Each row was made from one path, in order. Every step used is in the known rows, and no mark comes twice. Write each row's path.
Known rows:
Y > T: [-0.36  0.15 -0.32 -0.35 -0.25  0.32  0.39  0.07 -0.26  0.03  0.06  0.48
  0.49  0.07  0.01 -0.06  0.09  0.33 -0.04  0.04]
X > Q: [-0.22  0.03  0.22 -0.20  0.33 -0.07 -0.27 -0.25  0.16  0.38 -0.13 -0.13
  0.29 -0.45 -0.04  0.03 -0.42  0.30  0.00  0.35]
T > Y > Q: [-0.30 -0.48  0.20 -0.40  0.17  0.36 -0.06 -0.13  0.31  0.08 -0.45  0.29
 -0.24 -0.09 -0.12  0.07 -0.08 -0.26 -0.42 -0.12]
R > T > X > P: [ 0.24  0.25 -0.15  0.53  0.11  0.00 -0.19 -0.12 -0.06 -0.49  0.06  0.58
  0.28  0.08 -0.10  0.09 -0.56  0.60 -0.32 -0.32]
X > P > R: [ 0.36  0.43 -0.07 -0.11  0.14  0.02 -0.61 -0.67 -0.37 -0.05 -0.08 -0.06
  0.32  0.25 -0.24 -0.08 -0.17  0.25 -0.32  0.15]
X > P > R > T > J: [ 0.35 -0.01 -0.09  0.57  0.41 -0.30 -0.14  0.03  0.13 -0.20  0.14  0.49
 -0.06  0.56 -0.32  0.25  0.00  0.26 -0.18  0.02]
P > R > T > Y > Q > J: [-0.40 -0.04 -0.42 -0.49  0.05  0.12  0.30 -0.09  0.16 -0.02 -0.43 -0.38
 -0.55  0.25  0.03 -0.32  0.41 -0.36  0.11 -0.16]
R > T > J > Q: [-0.11 -0.77  0.50  0.45  0.63 -0.04  0.03 -0.01  0.52  0.40 -0.01  0.20
  0.06  0.38 -0.51  0.49  0.16 -0.16 -0.19  0.04]
Y > Q > J > T: [-0.44 -0.04  0.14 -0.44 -0.60  0.21  0.64  0.06 -0.01  0.03 -0.04 -0.60
 -0.18 -0.13  0.14 -0.16  0.14 -0.25  0.61  0.11]
T > X > Q: [ 0.10 -0.01  0.20  0.10  0.36 -0.11 -0.30 -0.07  0.00  0.31  0.05  0.15
  0.22 -0.54  0.12 -0.04 -0.40  0.23 -0.22  0.16]
R > T: [-0.03  0.03  0.11  0.29  0.08 -0.27 -0.21  0.46  0.37 -0.25  0.03  0.44
  0.09 -0.07 -0.35  0.29 -0.07  0.37  0.02  0.13]
Y > Q > J > T > X: [ 0.15 -0.11  0.14  0.09 -0.39  0.09  0.32  0.32 -0.16 -0.03  0.23  0.02
 -0.16 -0.30  0.40 -0.12  0.06 -0.24  0.20 -0.20]
R > T > Y: [ 0.06 -0.27 -0.04  0.38  0.07 -0.30 -0.28  0.70  0.48 -0.05  0.21  0.31
 -0.26 -0.15 -0.19  0.26  0.21 -0.24 -0.24 -0.13]
R > P: [ 0.25 -0.13  0.09  0.29  0.19 -0.08 -0.02  0.34 -0.21 -0.62 -0.42  0.11
 -0.02  0.03  0.27  0.36 -0.10 -0.14 -0.08  0.08]
Q > J > T > X > P: [ 0.14  0.30 -0.13  0.28 -0.31  0.13  0.19 -0.20 -0.22 -0.35  0.17  0.03
  0.21  0.03  0.23 -0.07 -0.47  0.28  0.06 -0.31]
P > R: [ 0.39  0.20  0.15 -0.21  0.09 -0.12 -0.65 -0.29 -0.26  0.22  0.02 -0.12
  0.16  0.01 -0.10  0.01  0.13 -0.04 -0.19  0.25]
J > T: [-0.05 -0.03  0.48 -0.03 -0.62 -0.01  0.18  0.27  0.03  0.08  0.33 -0.24
  0.18 -0.37  0.06  0.20 -0.07 -0.07  0.40  0.21]
Q > J: [-0.32  0.14 -0.23 -0.34 -0.26 -0.08  0.40  0.04  0.24  0.07 -0.07 -0.60
 -0.26  0.07  0.55 -0.06  0.05 -0.06  0.59 -0.17]
J > T > X: [ 0.41 -0.11  0.39  0.40 -0.38 -0.06 -0.04  0.48 -0.14  0.02  0.49  0.28
  0.09 -0.46  0.34  0.12 -0.10 -0.12  0.04 -0.12]

Write each row's path:
[ 0.57  0.39 -0.10  0.11  0.18  0.01 -0.64 -0.55 -0.50 -0.08  0.04  0.12
  0.27  0.18 -0.12 -0.12 -0.16  0.18 -0.46  0.01]
T > X > P > R
[-0.28  0.07  0.12 -0.20 -0.73 -0.01  0.56  0.27  0.01  0.05  0.29 -0.72
 -0.12 -0.19  0.31 -0.06  0.16 -0.23  0.76  0.11]
Q > J > T
[ 0.02 -0.60  0.34  0.47  0.73  0.00 -0.11 -0.33  0.27  0.33 -0.06  0.17
  0.14  0.57 -0.67  0.32  0.16 -0.12 -0.36  0.06]
X > P > R > T > J > Q
[-0.09 -0.16 -0.20  0.13  0.04  0.07  0.49  0.13  0.01  0.09  0.20  0.59
  0.14  0.45  0.15  0.19  0.05  0.19 -0.03 -0.12]
Y > T > J
[ 0.26  0.20  0.01  0.21  0.23 -0.33 -0.54  0.23  0.02 -0.18  0.03  0.31
  0.08  0.07 -0.57  0.10  0.23  0.22 -0.16  0.30]
P > R > T
[ 0.24 -0.02 -0.25  0.36  0.19 -0.28 -0.51  0.34  0.18 -0.12  0.16  0.25
 -0.17  0.05 -0.42  0.08  0.28 -0.21 -0.43 -0.06]
X > P > R > T > Y
[ 0.61  0.06  0.05  0.55  0.20 -0.28 -0.51  0.44 -0.14 -0.16  0.27  0.66
  0.03 -0.14 -0.12  0.06  0.12  0.10 -0.36 -0.07]
P > R > T > X
[-0.38  0.21 -0.52 -0.32  0.01  0.01  0.49 -0.02 -0.11  0.21 -0.05 -0.39
 -0.10 -0.09  0.44 -0.42  0.09  0.03  0.36 -0.06]
Y > T > X > Q > J
[-0.57 -0.03 -0.20 -0.68 -0.09  0.26  0.49 -0.29  0.21  0.02 -0.49 -0.44
 -0.36  0.15  0.30 -0.22  0.03 -0.08  0.38 -0.16]
Y > Q > J
[-0.25  0.16 -0.30 -0.20  0.07 -0.11  0.29 -0.05  0.06  0.22 -0.06 -0.54
 -0.20 -0.18  0.50 -0.30 -0.04 -0.02  0.39 -0.06]
T > X > Q > J
[-0.31 -0.48  0.29 -0.37 -0.07  0.41  0.10 -0.02  0.21  0.07 -0.31  0.13
 -0.24 -0.18 -0.20  0.00  0.03 -0.36 -0.27 -0.02]
J > T > Y > Q
[ 0.35  0.38 -0.19 -0.12  0.02  0.17 -0.27 -0.62 -0.59 -0.14 -0.10 -0.13
  0.10  0.24 -0.15 -0.37  0.04  0.01 -0.26  0.03]
Y > Q > J > T > X > P > R
[-0.37  0.13  0.09 -0.25 -0.51 -0.05  0.53  0.12 -0.02  0.19  0.20 -0.82
 -0.06 -0.33  0.19 -0.18  0.09 -0.17  0.71  0.26]
X > Q > J > T
[ 0.56  0.39 -0.03  0.12  0.02  0.02 -0.53 -0.46 -0.57 -0.08  0.13  0.03
  0.29  0.11 -0.16 -0.14 -0.08  0.09 -0.33  0.08]
J > T > X > P > R
[-0.54 -0.16 -0.31 -0.58 -0.08  0.23  0.47 -0.09  0.28  0.05 -0.41 -0.46
 -0.53  0.13  0.33 -0.22  0.19 -0.37  0.24 -0.26]
T > Y > Q > J
